Each row was made from one walk, in order. Every step used is in the known rows, and no mark comes twice. Write each row's walk.
(in the rows, 128 means zero)
Known rows:
dubef > dubit > vago: [129 148 104 121 134  76 118 118 134 170 131 152 104  95 130 161 128 133
 125 145 140 145 147 109 111 114 155 131 108 119 137 140 131 161 153]
vaga > dopon > faku: [128 115 140 100 114 129 135 144 128 117  96  76 119 132 137 125 140 135
 143 127 109 126 102 114 125 104 113 141 118  89 123 147 126 116 131]
rego > faku: [130 139 134 129 126 134 131 137 121 116 140 121 117 122 130 141 133 126
 131 137 128 121 134 125 119 141 119  70 116 130 121 129 119 132 139]
dopon > vaga > kepot: [135 133 129 141 154 139 149 142 147 139 107 113 125 119 139 144 121 142
 135 139 132 114 131 144 134  79 126  74 131 149 107 154 134 173 110]
rego > dubef: [130 128 124 149 133 139 131 124 116 128 152 123 127 123 124 137 126 118
 123 108 139 118 130 118 139  82 138 110 113 128 132 137 125 148 124]
vaga > rego > faku: [137 114 136 140 137 137 138 132 117 123 126 121 116 126 132 133 137 125
 116 140 131 119 132 148 124 104 120  88 123 139 138 131 134 110 139]
dopon > faku > kepot > vaga > dubit: [119 144 152 140 127 110 125 146 149 113 127 106 110 140 125  74 106 132
 145 132 129 112 131 117 112 156 121 166 126  96 135 109 128  73 123]
faku > rego: [131 148 137 127 118 135 129 106 119 135 144 120 143 116 135 124 119 113
 112 125 120 153 142 144 133 154 140 121 103 134 104 141 134 158 122]
vefef > faku > rego > dubef: [126 142 121 153 115 141 118 120 107 125 151 166 146 137 112 135 138  78
 105  92 136 140 128 144 128 163 125 119 113 144 117 104 122 155 127]
rego > vaga > tasev: [140 112 129 158 120 148 130 117 122 140 144 117 119 114 151 108 134 122
 135 131 142 128 109 126 135 170 132 133 139 123 133 131 128 162 125]
vefef > faku > rego > vaga > tasev: [135 122 126 163 104 150 115 112 110 135 141 164 139 127 137 106 148  81
 119 113 139 147 110 150 124 252 121 142 139 139 119  99 128 169 128]
rego > dubef > dubit: [130 141 100 141 148 102 126 114 122 131 148 155 116 113 118 162 129 118
 124 117 144 139 138 108 128  88 140 116 117 124 140 136 122 156 122]
dubef > rego: [140 136 127 118 154 136 131 130 118 126 137 124 134 124 138 134 121 123
 127 141 130 133 138 147 135 101 137 125  96 129  68 145 131 164 124]
dubef > dubit: [134 150 113 127 150  95 135 107 128 131 135 151 115 101 135 156 125 127
 131 142 126 146 140 111 120 115 135 115 110 121 130 144 126 162 126]
faku > vefef: [136 156 140 117 130 132 131 116 144 140 115 139 143 116 142 121 122 100
 121 134 120 137 148 107 158  92 137 110 111 135 127 148 138 151 130]
vefef > faku > dopon: [125 143 130 115 136 131 135 120 121 124 129 153 149 125 134 137 136 149
 130 129 111 132 102 106 118 144 106 114 115 151 132 122 116 156 134]
faku > kepot > vaga > dopon: [122 121 133  87 103 137 129 111 144 117 157 111 114 119 136 118 119 162
 132 138 102 113 124 129 134 137 123 135 133 101 128 128 126  91 118]
kepot > vaga > rego > dubef > dubit: [153 113 105 152 158 104 137 108 122 122 150 162 113 124 118 163 125 111
 117 124 145 132 146 126 142  40 152 167 148 134 162 136 137  82 118]
vaga > dopon > faku > rego > dubef > dubit: [113 132 108 106 115  99 113 128 120 119 103 109 128 136 103 146 141 113
 123 105 128 166 123 120 121 133 129 157 128  98 132 136 121 127 122]
dopon > faku > rego > vaga: [120 116 139 131 112 130 120 143 129 145 115 102 136 142 124 136 118 101
 135 110 120 143 143 150 130 197 138 173 142 119 117 126 130 153 126]
dubit > vago: [131 136 128 128 116 115 121 129 128 168 136 122 111 104 138 138 123 133
 124 134 136 124 135 120 123 110 150 126 105 122 126 141 134 151 157]
vefef > faku > rego: [131 150 130 134 116 135 126 116 114 129 140 165 147 126 129 130 138  88
 111 117 121 148 131 147 121 191 120 118 106 141 107 111 128 162 131]
vefef > faku: [138 137 128 137 131 135 137 126 119 125 136 164 125 124 136 138 138 100
 126 124 121 122 116 127 120 144 112 108 108 134 123 113 122 152 134]
dopon > faku > rego > vaga > dubit > vago: [113 133 151 130 109  90  91 152 139 184  99 108 114 129 116  77 115 100
 133 117 152 154 146 127 117 204 157 194 143 103 116 121 142 140 155]
dopon > vaga: [132 116 132 127 136 134 140 137 132 130 115 117 129 125 138 135 120 134
 146 136 132 113 136 120 140 108 145  89 145 134 115 142 134 154 121]
kepot > vaga > dopon > faku > rego: [137 125 141  93  94 129 125 128 129 107 116  89 135 140 128 130 129 115
 136 126 104 145 128 130 132 144 127 186 140  98 116 141 133  71 120]
kepot > vaga > dopon > faku > vefef: [141 132 143  82 107 130 128 139 153 112  89 107 135 143 135 127 131 103
 145 133 104 126 135  97 157  81 124 180 147 100 137 146 136  61 127]
rego > dubef > dubit > vago: [125 139  93 139 134  83 108 125 126 168 142 153 104 105 112 167 129 124
 120 119 157 138 145 103 117  89 159 131 116 122 148 133 126 157 152]
vefef > faku > rego > dubef > dubit > vago: [118 154  89 142 116  84  94 120 115 162 139 201 123 117  98 162 143  85
 102 104 154 160 144 131 105 170 147 140 119 138 132  97 122 163 153]

Which walk is each row?
[141 102 128 160 142 142 138 121 112 137 140 123 127 129 126 127 127 116
 106 109 146 117 125 140 145  42 141 125 119 135 149 140 138 125 123] : vaga > rego > dubef
[114 155 148 129 125 116 118 132 146 112 156 131 104 126 120  77 115 140
 135 144 138 115 142 121 110 186 117  99 136 114 129 103 125  74 131] : rego > faku > kepot > vaga > dubit
[ 98  90 127  79 125 137 109 162 140 138 107  89 118 151 123 121 122 149
 147 127 111 118 121 164 122 180 114 169 137  89  84 117 122 150 124] : dubef > rego > vaga > dopon > faku > kepot
[127 109 135  64 131 132 107 157 150 142  70 109 140 152 129 122 132  98
 147 129 115 138 138 130 159 119 129 183 147 102  82 143 134 139 129] : dubef > rego > vaga > dopon > faku > vefef
[ 99 118 137  99 104 135 131 145 138 123 105  77 116 136 131 112 130 159
 138 124 104 112 107 134 112 149 103 131 108  88 132 124 118 121 130] : vaga > dopon > faku > kepot
[133 133 123 161 108 153 132 109 129 110 170 121 120 117 145 102 124 146
 128 142 132 110 117 133 122 170 122 133 122 124 144 112 123 101 117] : faku > kepot > vaga > tasev
[118 144 133 103 132 130 129 127 123 117 133 110 140 125 127 142 131 174
 134 143 113 131 120 107 119 140 111  77 121 148 129 140 114 135 137] : rego > faku > dopon
[127 119 136 114 142 135 135 125 118 123 117 109 141 129 128 133 134 174
 121 146 118 132 117 128 123 102 115  95 128 157 148 143 124 113 138] : vaga > rego > faku > dopon
[139 116 104 153 160 106 135 112 115 138 132 152 118 118 119 150 133 116
 108 120 148 137 135 133 132  47 140 132 124 135 158 139 134 135 122] : vaga > rego > dubef > dubit
[125  90 121 142 150 141 134 140 118 125 101 151 155 154 112 134 140 147
 126 111 139 114 105 126 138  76 123 111 166 171 152 115 128 129 123] : vefef > faku > dopon > vaga > rego > dubef
[109 140 126 137 120 139 130 126 130 129 146 163 122 126 131 124 131 125
 119 121 115 108 118 144 108 188 103  99 102 129 128  90 116 160 131] : vefef > faku > kepot
[126 102 124 159 127 146 133 120 127 126 168 131 119 139 118 126 112 137
 107 112 134 100 139 157 141  80 137 147 135 133 161 112 134  77 116] : faku > kepot > vaga > rego > dubef
[139 117 134 112 138 132 135 123 124 108 136 121 137 134 125 143 129 168
 126 152 116 124 130 124 132  95 123 129 152 159 152 138 129  62 133] : kepot > vaga > rego > faku > dopon
[121 122 126 112 140 131 135 136 130 121 103 150 153 139 129 140 136 154
 148 133 120 122 109 105 126 143 116  94 154 159 123 122 120 158 125] : vefef > faku > dopon > vaga
[141 112 138  96 110 129 136 141 133 103 116  85 117 138 136 135 132 129
 150 131 106 118 113 111 133  97 121 177 142  91 131 143 128  64 126] : kepot > vaga > dopon > faku
[123 140 126 145 118 142 122 111 113 133 155 124 144 127 116 128 120 105
 105 102 137 145 142 141 143 129 144 119 111 136 115 133 129 154 120] : faku > rego > dubef
[130 111 136 119 137 138 130 151 147 128  72 139 137 142 125 127 136 105
 125 143 139 120 159 134 154  85 134  71 167 158 136 132 146 107 135] : dopon > vaga > rego > faku > vefef
[123 139 129 117 160 137 146 136 150 139  99 102 150 122 136 144 120 191
 142 145 119 124 117 125 135  77 120  78 135 168 120 163 126 175 109] : faku > dopon > vaga > kepot
[124  89 126 135 153 139 139 131 126 130 107 109 154 143 119 130 125 172
 128 120 142 116 121 121 150  41 146 113 161 165 153 146 133 128 116] : faku > dopon > vaga > rego > dubef
[128 128 129 168 103 149 134 141 129 101 139  95 119 140 136 105 126 138
 141 133 130 105 110 133 109 172 114 161 123 110 152 106 118  82 122] : dopon > faku > kepot > vaga > tasev
[132 125 120 145 129 146 135 130 120 110 102 141 157 134 140 111 153 156
 146 138 137 127  82 101 119 167 109  94 151 161 133 116 117 151 128] : vefef > faku > dopon > vaga > tasev
[130 112 135 137 129 139 142 115 136 129 155 129 118 126 134 122 112 146
 115 139 118 106 141 160 133 104 133 150 128 132 150 119 140  82 119] : faku > kepot > vaga > rego
[126 101 138 146 125 138 142 147 135 120 124 107 117 148 125 127 114 136
 127 129 116 101 136 161 121 108 122 180 132 119 157 112 133  63 123] : dopon > faku > kepot > vaga > rego
[117 141 140  89 171 111 111 156 136 110  90 114 148 142 116  88 125 173
 154 159 151 140 135 109 123 141 127  78 155 149  67 137 125 133 130] : dubef > rego > faku > dopon > vaga > dubit
[122 128 141  97  98 132 127 134 123 120  95  78 136 136 130 119 138 121
 128 119 106 151 116 133 126 151 122 153 115  98 108 144 128 125 127] : vaga > dopon > faku > rego
[123 136 123 133 118 138 130 125 134 113 164 174 120 131 128 133 123 120
 129 127 112 103 129 142 114 182 110 131 127 131 132  87 118 110 124] : vefef > faku > kepot > vaga
[124 153 104 138 132 102 117 102 116 134 149 153 134 116 110 153 127 106
 109 112 142 167 151 132 128 135 148 125 117 134 126 133 125 164 119] : faku > rego > dubef > dubit
[160 133 127 162 118 147 142 107 119 107 160 116 124 114 153 116 133 121
 134 143 138 121 115 112 134 124 132 144 127 126 136 136 131  95 123] : kepot > vaga > tasev
[124 154 145 138 130 116 121 123 141 116 152 176 112 127 127  75 119 114
 132 130 131 112 127 121 111 190 109 139 126 118 126  86 127  95 126] : vefef > faku > kepot > vaga > dubit
